Each row was made from one walk, in order. Every step used is in the known rows, and no mark comes twice. Write each row's walk.
In the rows, zero is written as 128.
Known rows
p-d-n-r: [150 126 128 128 123 126 125 141 113 126 127 128 139 139 123 126 133 154
 138 129 124 127 140 143 134 124 125 131 103 125 117 142 142 124 137 127
 126 138 122 149 139 120 142 109 129 113]
r-u-q-c: [148 147 125 120 131 122 115 130 129 134 139 125 115 124 140 116 143 138
 120 130 143 134 152 155 139 131 132 140  58 144 136 143 131 148 102 118
 139 123 119 139 135 134 128 145 131 108]
k-r-u-q-c-f: [162 153 118 121 133 118 123 133 122 127 146 129 117 124 137 126 142 146
 112 120 147 131 170 152 149 129 138 143  31 157 147 141 120 161  99 115
 143 123 114 147 125 137 122 141 140 105]
r-u-f: [129 135 124 126 128 129 117 130 124 130 128 124 117 127 132 113 137 142
 127 119 141 129 140 154 143 128 127 148  59 131 137 140 126 128 110 119
 130 130 139 130 126 132 124 131 137 124]
p-d-n-r-u-f: [151 133 125 127 123 127 115 143 110 128 128 124 130 140 127 115 141 168
 138 122 140 126 148 169 149 124 125 153  33 127 126 157 140 126 122 117
 128 140 131 150 136 124 140 117 137 110]
p-d: [135 125 131 128 117 128 133 133 122 125 131 125 134 135 125 135 126 139
 129 125 136 128 135 133 125 127 133 115 152 130 127 130 132 135 130 123
 131 131 132 133 127 126 134 114 133 118]
k-r-u-q-c: [150 152 124 122 130 119 120 127 122 129 143 129 117 118 136 120 141 139
 114 129 134 132 165 154 136 132 130 150  54 152 140 140 125 155 103 117
 141 123 112 132 132 133 137 148 139 106]
c-r-n: [134 120 127 129 131 139 126 123 122 129 135 122 137 116 131 135 132 132
 115 125 126 139 131 136 111 136 119 143 156 128 128 118 131 127 114 125
 130 123 149 136 128 146 141 135 135 133]
c-f-k-q: [150 145 121 115 126 138 110 133 113 130 131 131 124 123 135 127 131 145
 123 126 122 128 143 151 142 123 128 126 141 128 138 131 139 135 129 132
 129 133 132 146 120 143  90 111 140 132]
d-n-r-k: [138 130 127 121 131 127 123 139 115 120 119 134 133 127 127 115 132 148
 137 132 115 139 140 120 141 126 113 141  81 132 124 144 130 115 136 138
 126 134 122 149 131 123 146 127 125 126]
r-n: [124 122 126 135 129 132 131 125 126 134 135 125 132 122 129 128 129 136
 116 125 129 133 117 129 118 133 130 138 155 122 128 128 129 133 130 125
 131 124 135 135 127 134 136 129 131 128]
q-u-r: [134 134 121 130 114 126 120 128 142 130 131 126 143 124 132 125 130 131
 128 121 121 128 146 137 111 128 144 104  97 136 133 130 137 127 117 131
 132 124 130 146 125 135 118 133 126 108]
f-k-r-n: [127 129 124 134 130 133 124 121 110 130 143 133 130 113 132 126 134 136
 111 125 117 127 140 150 108 131 136 162 176 127 137 126 133 143 138 126
 128 125 125 137 118 140 137 129 145 138]
p-d-n-r-u-q: [156 132 126 126 126 121 112 142 110 123 139 121 134 137 128 107 142 161
 131 127 136 131 151 171 139 125 123 151  32 131 127 148 151 136 121 117
 130 134 113 150 138 124 144 125 132  99]
c-r-u-f-k-q: [150 148 120 110 125 145  94 129 106 128 130 121 118 110 138 116 141 150
 123 127 122 141 167 185 137 131 115 156 101 134 141 135 145 124 104 119
 128 135 153 135 123 150 106 129 149 132]
d-n-r-u: [149 129 129 120 132 123 108 137 115 129 129 124 128 134 128 115 147 147
 133 134 129 124 140 147 142 123 123 159  43 123 125 142 141 121 118 127
 124 133 116 150 140 122 137 129 126 123]
n-r-u-f: [129 139 124 127 123 124 115 130 121 131 124 123 118 126 134 104 138 151
 132 123 135 125 145 158 143 124 128 164  22 123 131 147 134 116 117 116
 128 133 125 132 134 131 136 134 135 119]
d-p: [139 132 124 121 126 124 128 128 128 131 129 128 127 130 121 130 130 129
 134 129 131 128 110 128 131 126 130 132  90 120 135 119 130 136 130 129
 130 127 134 117 129 130 131 118 140 131]
u-f-c: [128 137 124 137 125 137 121 131 127 134 130 136 128 120 137 132 124 139
 131 123 113 135 138 160 142 129 136 130 137 138 129 144 128 130 126 122
 131 133 146 116 135 132 140 135 137 131]
c-f-k-q-u-r: [155 149 115 116 112 136 103 130 126 133 136 129 140 116 138 128 132 149
 122 118 120 128 166 158 124 124 141 100 107 137 142 130 149 137 119 133
 134 128 133 164 117 151  77 117 138 115]
k-f-c-q: [142 142 121 130 119 138 112 133 115 132 126 130 131 126 133 147 132 128
 137 134 108 127 128 138 118 132 134 130 170 136 132 129 138 141 115 131
 139 128 138 145 141 140 142 123 133 137]
f-k-q-c: [149 154 124 112 127 136 112 128 116 138 128 136 120 112 140 127 135 139
 123 137 120 132 148 150 133 130 133 123 173 136 130 139 139 137 126 131
 133 133 127 137 132 137 105 118 140 128]
u-q-k-f-c-r: [149 151 124 128 109 149 112 126 121 127 135 126 147 115 149 145 121 123
 126 128 118 154 166 171 122 134 102 135 122 149 140 127 144 136 101 128
 136 133 141 123 122 151 135 133 144 147]
n-r-k: [123 136 126 122 124 124 127 129 120 119 118 131 130 121 128 110 126 140
 133 129 123 135 144 112 134 126 117 145  86 128 128 136 132 115 135 133
 129 131 121 137 130 128 148 127 127 124]
k-q-c-f-u-r: [162 150 113 112 110 132 122 138 129 135 127 132 144 120 138 138 127 140
 113 127 129 141 173 128 145 134 144  68 151 148 138 137 124 141 104 129
 141 127 131 151 123 136  90 122 144 103]
n-r-u-f-k-q: [138 157 122 115 120 135  95 130 106 134 125 124 115 115 139  95 142 160
 127 128 125 131 157 182 145 124 127 168  63 118 134 150 151 119 122 118
 127 138 129 134 133 138 115 124 144 128]
q-u-f: [124 144 122 131 125 130 113 124 133 128 127 131 130 124 134 127 130 151
 133 113 124 127 129 142 132 131 137 132  47 132 132 144 130 121 121 123
 132 129 140 132 134 133 119 132 136 115]
f-k-r: [131 135 126 128 129 128 121 125 110 124 135 134 128 118 131 129 132 129
 124 129 117 122 150 150 118 128 133 152 140 135 136 125 134 138 136 127
 126 130 117 131 118 134 130 127 142 137]
n-r-k-q-u: [136 157 125 115 115 127 103 126 122 117 119 131 136 111 130 110 128 163
 129 129 107 141 145 109 140 130 116 128  55 123 127 137 141 109 124 135
 137 131 130 145 141 134 132 126 129 107]
n-r-u-f-c-q: [140 145 121 131 120 131 102 133 111 137 127 129 118 122 134 117 143 155
 135 123 124 125 147 169 145 126 138 161  57 133 132 149 143 130 104 116
 136 131 141 138 153 135 154 137 136 123]
n-r-k-f-c-q: [137 151 120 123 113 135 112 135 107 122 116 134 131 119 135 130 129 143
 138 136 107 137 143 124 126 131 121 142 121 136 133 134 140 127 119 136
 139 131 133 158 145 142 160 121 132 133]
f-u: [124 127 125 126 123 128 119 132 121 124 125 128 141 124 127 131 126 132
 125 131 114 132 133 117 134 134 130 113 145 128 132 127 130 122 125 124
 127 126 124 125 130 125 125 130 136 119]
d-n: [142 123 129 127 136 130 121 137 124 131 129 133 131 134 126 135 132 134
 133 131 120 131 126 134 135 127 125 127 122 130 123 136 128 129 130 132
 124 131 128 141 132 123 129 125 126 129]
u-f: [122 133 122 133 130 132 129 129 129 131 124 131 123 126 134 124 127 137
 131 118 131 131 129 147 136 129 131 135  97 131 132 143 125 122 129 121
 127 131 137 121 126 130 123 130 136 130]

Which walk is each row?
[141 142 122 127 133 124 126 128 133 136 133 133 122 122 138 125 134 134
 125 128 136 135 143 147 133 134 130 123  97 146 130 142 129 141 116 122
 136 125 119 135 134 132 129 138 129 111] -> u-q-c
[131 131 123 137 131 148 119 125 122 132 135 129 135 109 141 143 127 142
 120 120 111 144 142 165 125 137 127 139 168 136 129 131 126 131 111 119
 132 128 168 125 133 149 149 141 144 136] -> u-f-c-r-n
[149 123 130 129 128 132 129 140 117 126 133 128 136 141 123 138 130 146
 135 128 129 130 134 138 133 129 126 118 139 134 123 138 133 137 134 129
 128 135 133 144 129 120 130 114 132 116] -> p-d-n
[149 137 128 124 130 135 104 127 120 126 143 120 132 116 139 127 134 135
 123 131 115 144 162 175 137 133 121 150  92 146 138 125 141 144  94 116
 133 125 139 128 137 146 147 153 136 121] -> f-c-r-u-q
[153 143 119 121 130 126 131 134 132 135 128 134 121 130 135 140 132 138
 126 123 140 125 147 128 141 126 134 111 102 143 133 139 118 140 115 127
 138 128 130 148 128 136 107 124 132 120] -> q-c-f
[123 133 120 130 129 136 117 128 118 134 127 133 120 124 138 118 132 139
 132 120 126 126 138 172 130 127 129 146 119 131 135 142 137 125 134 123
 121 133 135 128 119 138 115 126 140 136] -> u-f-k
[135 141 121 137 126 137 117 131 119 139 127 136 122 124 132 136 129 144
 135 119 118 130 133 159 141 130 141 128 134 141 130 144 131 137 114 121
 138 129 153 130 145 135 143 137 135 128] -> u-f-c-q
[145 141 127 132 111 142 121 128 119 137 129 134 130 125 129 145 127 132
 128 122 126 134 144 148 131 127 127 125 148 141 134 128 138 142 107 129
 140 131 146 128 136 133 139 131 130 145] -> f-c-q-k
[127 141 120 133 128 132 119 124 112 127 131 137 123 115 135 122 131 140
 125 119 119 127 151 167 131 128 134 158 117 137 139 139 129 132 139 123
 124 133 126 126 116 134 126 127 148 133] -> u-f-k-r
[139 141 126 118 126 138 109 127 114 130 129 130 125 117 133 121 131 139
 124 133 111 131 142 152 129 127 125 127 168 123 130 130 143 130 135 130
 127 133 129 132 125 136 107 117 137 134] -> f-k-q
[142 144 131 122 113 128 127 125 119 122 139 125 127 122 127 129 133 129
 112 122 140 132 166 143 132 125 116 158  78 140 145 125 127 142 108 125
 136 131 124 119 115 128 132 130 140 136] -> q-k-r-u
[164 151 119 115 128 124 115 134 111 130 141 132 115 122 139 135 147 144
 116 125 136 120 176 157 136 125 140 155  84 151 149 134 126 157 109 123
 137 128 119 156 118 145 108 126 147 124] -> q-c-f-k-r-u
[130 152 122 124 115 133 115 134 115 118 118 132 136 116 140 127 123 138
 137 139 101 141 149 124 129 130 120 150 128 133 131 137 136 124 127 139
 132 135 127 141 135 141 153 121 137 133] -> n-r-k-f-c
[159 147 116 116 135 127 109 135 118 136 142 128 111 125 145 119 147 149
 121 122 144 125 165 178 142 125 136 147  53 150 148 144 142 157 106 118
 136 126 116 160 125 150  97 132 140 116] -> r-u-q-c-f-k
[130 128 122 135 113 130 125 122 138 135 140 123 145 117 132 128 133 137
 115 118 125 132 135 137 102 132 144 114 119 129 131 128 139 137 120 129
 134 119 137 154 123 142 123 132 129 109] -> q-u-r-n
[125 147 120 119 117 128 123 134 116 116 114 128 134 122 134 118 127 136
 136 134 116 136 141 110 122 129 113 146  91 127 132 136 132 112 132 138
 131 134 120 146 126 138 144 116 133 129] -> n-r-k-f
[132 151 126 113 119 129 118 130 116 119 116 132 128 114 128 106 125 152
 126 135 119 143 145 113 144 129 112 135 111 124 126 134 134 115 131 133
 134 134 126 136 133 128 135 121 131 121] -> n-r-k-q
[146 152 117 107 108 132 125 135 126 126 119 134 142 108 135 124 123 137
 115 134 115 158 172 111 137 140 130  78 174 152 137 133 122 134 110 134
 143 126 134 140 123 130 116 128 141 104] -> f-u-r-k-q-c
[140 140 114 125  90 140 122 131 119 136 119 125 153 126 132 143 126 120
 125 121 130 140 161 136 104 136 123 100 140 143 146 127 141 136 104 130
 138 126 131 146 116 138 114 114 142 133] -> c-q-k-f-u-r
[122 130 122 132 125 125 116 130 123 123 132 129 139 122 130 118 124 136
 122 126 116 140 139 137 138 136 127 119 114 136 135 133 137 132 124 115
 128 123 118 123 129 128 128 140 136 108] -> f-u-q
[153 149 128 126 110 135 115 127 108 130 141 131 125 120 128 141 137 137
 118 121 127 132 169 155 132 127 127 150 113 148 145 126 133 157  93 124
 145 128 140 129 135 132 146 138 139 140] -> f-c-q-k-r-u
[149 132 127 124 135 121 106 136 118 127 135 123 125 131 130 105 145 153
 131 131 128 130 145 162 148 125 120 164  10 130 127 147 147 129 116 119
 128 130 109 145 141 126 142 138 124 110] -> d-n-r-u-q
[135 133 126 125 133 124 115 127 127 125 139 120 120 127 132 111 138 138
 122 126 137 132 137 154 138 130 128 150  56 135 138 133 139 141 111 116
 133 124 121 133 129 132 133 144 129 114] -> r-u-q
[139 136 123 132 127 143 115 128 124 130 128 130 133 117 140 141 126 136
 133 124 110 142 153 165 137 133 125 129 138 142 128 132 126 128 110 125
 130 132 160 115 134 144 143 142 142 134] -> u-f-c-r
[128 125 119 127 112 128 129 131 130 127 127 126 151 123 129 127 123 122
 121 127 119 135 153 133 122 134 141  97 158 136 135 123 134 128 121 125
 127 124 125 130 119 129 122 131 135 116] -> f-u-r
[146 138 123 121 116 131 123 146 106 113 117 129 143 133 129 127 127 154
 142 133 120 140 142 125 125 129 110 135  99 132 126 145 137 123 136 137
 129 140 124 160 130 129 146  99 136 118] -> p-d-n-r-k-f
[133 146 115 121 106 132 114 130 124 126 120 128 138 122 130 133 132 136
 134 122 118 136 150 116  99 135 130 114  82 147 143 127 138 134 109 140
 144 121 138 175 124 147 125 122 129 113] -> c-q-u-r-k-f
[137 139 126 128 131 120 120 126 119 118 144 123 122 121 129 112 136 138
 114 126 134 132 155 153 135 131 127 162  56 141 142 130 129 147 114 114
 135 124 113 124 125 129 142 148 137 111] -> k-r-u-q
[128 138 125 130 112 133 119 126 124 125 133 130 144 121 134 122 121 136
 119 119 129 147 150 142 136 134 114 119 100 140 141 132 138 133 118 118
 133 127 121 112 123 128 120 136 139 124] -> f-u-q-k
[138 140 123 120 123 129 117 142 112 118 114 131 138 128 132 122 131 143
 140 137 110 140 136 118 130 130 105 146  76 130 126 144 133 115 134 142
 126 137 122 159 128 133 140 112 131 132] -> d-n-r-k-f
[126 118 123 135 119 133 137 124 134 136 137 123 139 123 132 124 127 125
 112 123 132 136 137 144 105 131 140 121 165 130 130 127 132 140 124 128
 130 122 136 143 116 137 129 132 129 124] -> u-r-n
[160 145 119 119 134 122 120 133 129 133 141 126 115 129 140 122 143 147
 119 122 155 128 157 155 150 128 136 132  36 150 142 145 130 154  99 116
 141 123 121 149 130 141 111 141 134 107] -> r-u-q-c-f
[134 137 125 134 114 135 134 121 113 135 137 131 132 119 125 140 134 138
 106 112 139 133 143 133 111 133 125 149 140 135 140 125 127 146 113 124
 144 123 138 139 125 135 142 132 140 140] -> c-q-k-r-n
[145 149 119 109 122 137 120 131 118 121 116 128 131 115 143 144 130 128
 131 136 117 149 161 116 118 139 109 124 127 151 137 131 122 128 101 138
 138 129 142 150 122 148 133 123 140 131] -> q-c-r-k-f
[139 151 122 122 104 128 111 129 120 127 130 119 134 125 142 107 135 138
 126 125 140 136 155 168 126 127 103 168   4 131 142 140 152 128 106 121
 134 133 110 136 123 141 132 123 138 133] -> n-r-u-q-k-f
[141 151 128 119 118 131 105 124 128 126 130 128 135 116 130 125 130 148
 125 130 114 132 131 125 135 131 131 113  97 125 128 133 138 125 122 130
 137 128 136 133 137 130 112 124 131 110] -> k-q-u
[137 130 119 125 124 128 122 137 122 125 129 130 140 130 128 135 123 141
 123 122 123 130 138 116 145 130 134 112 125 134 137 127 126 131 122 124
 130 126 126 137 124 132 110 124 139 116] -> c-f-u
[139 136 121 120 130 140 104 128 110 129 130 121 117 118 140 122 144 143
 129 123 125 130 164 184 127 130 119 164  77 137 142 131 141 124 107 116
 124 132 146 138 119 150 116 134 146 136] -> c-r-u-f-k
[155 128 129 120 121 125 113 143 109 124 132 122 132 141 122 121 143 155
 134 130 132 123 149 148 138 122 125 147  65 125 124 143 143 130 122 124
 127 136 121 152 139 121 141 116 130 111] -> p-d-n-r-u
[153 137 112 121 112 126 131 137 132 135 127 132 144 126 137 141 128 131
 119 123 133 134 170 128 135 132 149  78 135 152 140 133 123 142 109 126
 137 124 126 150 119 137 101 128 140 106] -> q-c-f-u-r
[162 144 124 119 134 120 106 138 120 134 133 128 122 129 137 110 151 151
 130 135 132 131 155 161 150 128 125 152  10 142 127 158 140 136 106 120
 133 130 107 153 146 128 140 141 127 107] -> d-n-r-u-q-c
[139 140 124 125 133 124 110 126 109 122 147 126 119 117 135 112 142 137
 117 127 122 126 161 176 130 128 129 176  71 141 146 129 143 150 121 116
 128 126 108 135 119 137 129 141 143 121] -> f-k-r-u-q
[121 136 119 138 130 136 124 122 108 130 139 134 125 111 137 121 132 146
 112 117 122 131 141 169 118 133 135 169 152 130 138 136 130 137 141 119
 128 129 135 134 116 141 131 129 152 134] -> u-f-k-r-n
[142 138 120 127 129 128 124 131 110 123 138 135 127 124 132 133 132 138
 121 120 127 120 158 149 130 124 134 147 118 138 142 124 128 142 135 130
 128 130 119 142 112 140 112 122 144 134] -> c-f-k-r
[158 140 127 111 128 129 116 130 123 131 130 121 123 120 137 138 145 132
 123 135 135 134 162 142 131 133 126 134  93 145 135 127 128 134  86 123
 137 126 140 140 133 141 130 140 135 123] -> q-c-r-u
